Each row was made from one path, in order. Every step used is in the known rows, and no mark comes twice. Write each row's path.
In the rows, 128 means zero.
Known rows
W > D > P > Y: [ 80 122 106 124 107 123 120 113 127 138  82 125 140 141 144 127 129 130
 164  49 122 112 112 136 111  92 125 119 160  90 119 116 125 173 105 135
 134 134 128 106 148 141 172 125 130 159 165 127 129 160 138 107 128]
U > W > D > P > Y: [ 72 105 108 119 117 139 102  99 138 136  89 113 169 126 167 118 139 135
 181  50 148 129 109 132 113 102 164 114 159 102  99 127 124 175 114 128
 153 113  94  85 160 127 157 134 119 148 159 150 126 156 124 131 128]
H > A > U > W > D: [ 87  87 155 141 141 122 111 135 107 160 130 116 168 133 151 121 128 145
 126  59 155 149 146 100  77 123 152 134 116  82  69 128 150 147  80  91
 136  92 103 103 144 133 170 113 102 167 135 191 109 148 129 145 117]
H > A > D: [ 78 113  98 120 136 110 145 160 107 159 114 114 156 127 137 123 132 119
 101  79 117 117 126 107  62  96 122 153  70 102  93 110 111 166 121 137
 143 126 152 123 146 129 187  96 127 144 135 119 115 173 110 132 106]
S > D > W: [126 139 127 123 133 139 148 135 135 115 145 145 158 139 153 104 155 152
 170  86  78 118 143 120 112  86 166 132 119 104 139 111 120 121 109 157
 152 139 131  75 140 139 166  68 102 161 146 156 128 146 102 143 127]
W > D: [ 98 129 128 152 128 105 128 132 108 142 112 142 150 133 122 125 124 149
 151  76 144 127 133 142 108 117 135 150 137  87 114 128 119 161 102 115
 111 132 139  99 140 132 161 113 107 137 138 133 132 148 127 118 138]
H > A: [102 125 103 121 147 119 149 153 116 150 128 114 152 122 114 113 133 133
  96  86 114 120 128 105 100 112 141 126 111  95 122 125 125 155 109 137
 144 129 151 134 152 116 179 117 124 145 126 139 127 178 140 133 115]
W > D > A > U > S: [ 79 131 174 147 133 110 109 105  76 161 139 171 136 177 165 109 104 175
 135  73 117 171 132 114  96 115 104 112 133  71  63 130 130 138  66 113
 141 115 145 125 103 139 125 140  89 175 180 191 111 127 137 124 127]
H > A > D > W: [101 127 125 105 151 128 143 161 101 149 138 138 172 131 157 119 147 127
 112  79  93 145 119 109  58  97 114 142  80  77  86 102 109 161 126 133
 169 131 148  78 158 135 198  82 106 159 150 162 118 172  95 150 100]
P > U > W > D: [ 79 109 141 127 121 146 127 120  99 120 144 121 183  97 151  98 150 150
 177  71 159 145 119 126 124 111 149 145 126  91  97 137 119 185 115 149
 120 111  79  82 147 130 152 113  72 147 130 169 102 150 109 136 115]
U > W > D > A: [ 97 109 116 126 144 122  93 124 106 148 125 150 153 129 160  92 122 187
 162  46 157 146 124 110  94 100 142 126 142  83  88 149 106 150 102  98
 150 113 118  60 161 134 155 122 102 137 151 175 117 161 131 138 132]
E > Y > P > U: [ 70 139 130 140 106 136 149 123  94 150 131 113 155 141 151 117 211 110
 140  94  65 115 112 134 156  68 123 145 118  84  93 130 155 164 104 222
 129 138 106 117 137 106 168 110  91 148 110 115 111 144 150 140  99]
H > A > D > S: [ 93 142 123 131 131 129 125 157 100 159 119 132 186 153 128 116 131 110
 100  68 106 124 130  94  58 104 114 155  72  73  72 105 107 164 133 162
 149 141 154 126 139 130 174  89 126 125 143 145 123 174 116 128 113]
W > D > P > U > S: [ 63 131 160 143 111 142 130  98 105 130 163 142 175 134 143 112 142 127
 171  80 126 151  93 128 137 121 130 117 143  61  83 131 139 195  96 181
 132 121 112 137 108 143 137 123  63 157 181 173 104 134 130 112 113]
W > U: [ 97 149 141 127 133 145 159 150  84 149 114 116 144 135 128  86 155 156
 136  94 103 117 140 134 110 102 116 123 138 102 105 121 104 141 106 147
 133 125 149 123 120  97 159 107 109 129 129 120 130 165 117 119 155]
D > P > U > W: [ 82 109 113 107 118 177 122 109 119 104 169 112 199 107 168 101 172 111
 176  87 113 141  99 106 155 109 166 123 143  95  78 139 142 171 123 191
 153 116  86 108 145 130 137 128  81 158 124 176  98 150 113 133 106]
H > A > U > S > D: [ 81 111 165 141 128 123 151 128 121 149 148 119 154 160 139 112 129 136
 112  95  89 121 150  85  93 105 167 112  81 107 102  97 147 118  70 169
 150 105 138 175 103 126 144  94  99 177 165 163 116 142 128 135 114]
A > U > W > D > P > Y: [ 75  93 134 125 114 144  99  98 115 143  91 119 160 153 191 123 134 126
 177  53 128 145 126 129 105 102 146 114 158 102  66 115 154 151  90 123
 148 100  88  94 139 137 147 135 109 177 155 171 115 134 125 128 121]
H > A > U > S > D > W: [110 132 184 122 145 140 150 126 121 139 171 143 167 164 161 103 147 151
 123  92  64 140 144  87  93 104 156 105  92  86  92  93 143 122  77 161
 172 114 131 127 115 136 152  83  79 187 178 206 115 140 113 148 107]
Y > P > U > W: [ 68 137 130  99 111 166 140 118 138 110 154 119 187 123 153 109 205 142
 158  89  96 146 113 119 160  98 173 137 144  94  90 136 148 156 108 204
 155 107  88  98 146 104 134 120  78 161 120 149  99 156 123 151 105]
H > A > U: [ 97 115 135 128 142 126 143 147  97 144 134 115 146 147 137 124 132 127
  94  91  99 132 144 104  93 117 131 129 116  91  88 113 149 135  92 130
 135 118 146 152 133 130 166 120 115 173 120 165 118 160 142 125 108]
Y > P > U > S > D > W: [ 76 165 181 111 114 171 164 105 142 110 182 158 184 156 152  98 209 160
 165  92  42 142 118 118 158  75 164 116 126  84 111 109 147 136  95 237
 170 128 110  96 110 126 135  84  52 179 176 171 100 140 110 154  99]
A > D: [ 83 132 100 136 125 110 137 143  92 146 107 130 158 141 149 130 138 118
 144  97 112 126 131 126  83  99 123 161  94 116  99 111 106 152 133 160
 127 139 142 111 131 124 154 108 127 137 134 114 123 152  98 127 120]
W > D > A: [ 93 127 117 135 132 113 120 132  89 149 119 155 133 147 137 105 110 173
 138  50 127 140 124 125  94 100 108 133 140  68 105 141 111 150  89  97
 137 136 156  87 145 149 161 123 113 143 151 153 122 163 142 115 134]

Write each row's path
[ 91 108 152 157 131 125 104 118 103 142 120 127 167 145 163 125 132 144
 168  85 157 160 146 122 106 120 158 146 136 101  70 124 140 137  87 101
 121  97  92  88 131 124 134 116  96 154 132 181 115 126 114 137 136] : A > U > W > D
[ 84 150 170 133 128 150 164 128 104 153 121 123 148 143 121  80 150 170
 155  95  94  96 148 108 112  85 157 105 106 117 121  98  94 126  85 181
 146 117 138 143  89  95 136  91  94 128 171 111 131 151 112 130 161] : W > U > S > D
[ 58 112 147 148 109 125 117 104  99 165 128 117 174 125 166 106 206 132
 173  65 120 132 108 137 141  78 148 151 123  78  68 141 153 183  97 179
 129 110  60  67 147 106 173 104  68 133 127 138 104 136 135 159 113] : E > Y > P > U > W > D
[ 87 111 112 147 129 128  92 115 132 142 122 136 188 129 156 118 140 127
 193  59 160 137 110 121 127 119 182 131 156  77  73 139 131 167 105 116
 137 103  94  80 149 127 149 125 105 135 153 169 120 144 122 125 137] : U > W > D > P
[102 120  96 123 130 130 140 135 115 128 127 145 129 150 136  85 126 166
 149  65  80  95 140  96  96  67 146 127 112 102 124 123 113 100  97 145
 161 140 158 101 137 150 153  96 122 152 147 137 122 159 125 120 136] : S > D > A
[ 78 153 155 119 127 146 163 117  96 113 167 127 163 120 141 101 153 139
 136 115 105 142 112 129 144 119 128 110 115 100 111 124 124 177 122 216
 133 137 114 160 111 111 117 123  72 160 151 159 115 150 118 136 103] : P > U > S
[ 79 173 185 121 143 156 151 136  71 171 141 149 172 151 175  94 173 164
 148 107  79 154 119 135  84  89  96 113  95  91  63  97  87 158 119 166
 165 121 139  90 103  96 147  93  83 138 179 144 122 145  77 162 143] : A > D > W > U > S
[ 61 149 161 124  97 149 160 114 137 118 156 139 165 154 132 110 200 144
 161 102  60 117 121 110 163  79 173 130 112 100 116 109 141 141  86 242
 153 121 111 148 107 116 124  98  70 170 161 130 104 143 125 135 105] : Y > P > U > S > D
[ 62 125 146 121 108 143 124 112 127 128 140 130 186 123 149 113 192 155
 174  67 133 154 115 134 148  95 163 150 149  77  88 145 148 169  94 160
 131 104  83  72 147 122 152 117  64 155 136 153  94 149 126 141 108] : Y > P > U > W > D
[108 152 186 138 133 153 145 113 110 124 162 158 168 172 172 109 153 154
 161 107  63 144 151 109 116 103 157 111 112 104  98  89 141 113  86 178
 163 121 118 117 101 128 116  87  80 179 173 200 120 113  95 150 124] : A > U > S > D > W
[104 138 168 163 127 146  85 114  98 138 122 146 197 162 163 114 134 136
 160  68 153 162 155 115 103 130 142 138 141  75  42 130 136 140  94 128
 127 104  90  92 130 125 123 106  95 136 137 207 123 128 115 134 143] : A > U > W > D > S
[ 53 156 158 141 110 136 155  98  88 162 146 125 158 145 157 106 211 120
 133 116  67 130 100 136 161  85 132 125 108  86  83 124 149 174 100 252
 136 132  96 146 116  84 139 122  74 151 150 129 115 133 145 151 100] : E > Y > P > U > S
[ 91 138 131 123 127 130 137 118 116 136 143 160 134 156 144  91 129 176
 149  83  84 111 132  94 105  89 152 108 104 103 117 118 105 122  91 171
 166 136 149 134 113 125 122 110 104 151 180 152 128 152 128 130 139] : U > S > D > A
[ 72 146 167 129 105 171 105 110 125 123 143 150 209 141 140 107 186 144
 169  53 130 156 123 125 146 102 147 142 150  50  63 145 138 169 102 187
 136 117  82  78 144 123 140 104  58 137 143 179 109 150 129 142 119] : Y > P > U > W > D > S
[ 86 144 159 126 139 135 123 110  77 143 149 161 134 179 167 105 123 162
 115  98  79 161 129 105 110 115 111  96 128  87  68 128 133 120  85 153
 160 128 147 153 105 126 106 142 100 178 171 190 117 139 133 132 129] : D > A > U > S
[ 85 116 146 144 134 112 112 122  75 148 125 152 124 170 161 115 106 163
 137  51 114 155 139 122  88 101  94 135 142  67  68 133 140 124  72  92
 135 125 152  96 127 161 154 126 108 172 148 186 113 136 143 117 128] : W > D > A > U
[ 85 167 171 126 133 141 159 130  83 162 127 131 147 138 125  90 152 164
 130 113 107 131 130 131 121 110 122  97 132 104  92 122  96 153 102 171
 140 119 141 151  97  78 131 122  93 131 165 128 130 159 119 133 154] : W > U > S
[100 112 175 148 148 138  95 130  96 165 132 129 196 157 148 108 123 135
 119  48 158 159 150  92  72 135 141 136 117  57  37 132 142 146  89 109
 141  97 105 107 140 132 159  99  96 141 140 213 118 151 127 140 127] : H > A > U > W > D > S
[ 87 142 128 146 112 134 132 106 144 129 146 149 169 157 141 113 141 125
 177  92  90 106 117 103 137 103 191 110 127 107 109 104 135 138  92 198
 156 122 137 147 108 124 124 107 110 153 177 140 128 141 124 119 141] : U > S > D > P
[ 96 113 139 134 132 142 117 122 100 127 133 119 174 142 166 116 144 135
 152 109 116 150 148 118 120 119 164 131 132 120  72 126 144 126 108 143
 136 104  97 112 131 111 117 129 109 160 113 179 116 134 103 146 126] : A > U > W
[ 56 169 169 114 110 146 158 115 120 124 163 141 169 146 134 119 198 140
 129 116  76 148 110 130 169 103 145 118 135  86 103 125 148 163 101 233
 143 122 119 154 114 101 119 130  67 169 156 140 107 151 132 140 101] : Y > P > U > S
[ 97 157 158 114 138 155 150 153  70 160 127 131 166 147 177  93 170 151
 154  86  86 141 126 129  78  77  89 138 106  93  72  97  92 146 123 140
 157 129 145  63 124 118 176  79  97 138 150 134 117 154  77 146 138] : A > D > W > U
[ 53 135 133 123 111 151 135 116  91 130 163 133 184 136 172 118 155 101
 167  99  94 149  82 119 124 109 121 131  92  89  64 108 131 190 127 225
 152 126 114 152 103 133 120 117  75 161 170 150  90 135 103 126 100] : A > D > P > U > S
[ 97 117 133 146 135 113 107 124 120 139 114 134 169 110 141 116 135 162
 172  77 174 140 131 130 112 118 171 141 136 104  99 138 114 165 112 112
 121 114  95  76 147 111 151 113 105 133 136 156 123 143 111 139 141] : U > W > D
[121 145 161 115 139 169 166 147 104 138 135 131 156 139 146  72 171 165
 168  79  68 108 148 115 100  69 140 117 128  98 111 100 105 108  95 148
 163 124 140  69 122 126 172  63  92 142 149 143 130 155  95 138 154] : S > D > W > U
[ 79 125 153 162 112 141 125  99 119 128 145 140 166 183 161 119 144 111
 169  94  74 125 134  97 131 107 182 116 125 107  75 101 154 113  70 188
 154 109 127 165  88 135 106 109 104 174 176 169 117 116 119 120 132] : A > U > S > D > P
[111 145 146 152 136 141  93 129 113 141 121 150 200 134 138 106 135 150
 164  66 165 147 140 119 105 131 156 138 140  78  68 142 111 164 120 137
 131 120  95  72 150 112 138 105 100 110 148 184 137 151 113 139 151] : U > W > D > S
[ 88 153 170 150 130 121 140 115  90 136 139 141 156 165 152 123 139 136
 127 126  96 157 142 125 129 132 138 121 126 110  84 108 139 140  98 176
 130 121 123 163  97 100 101 132 103 167 149 166 122 130 124 137 129] : A > U > S
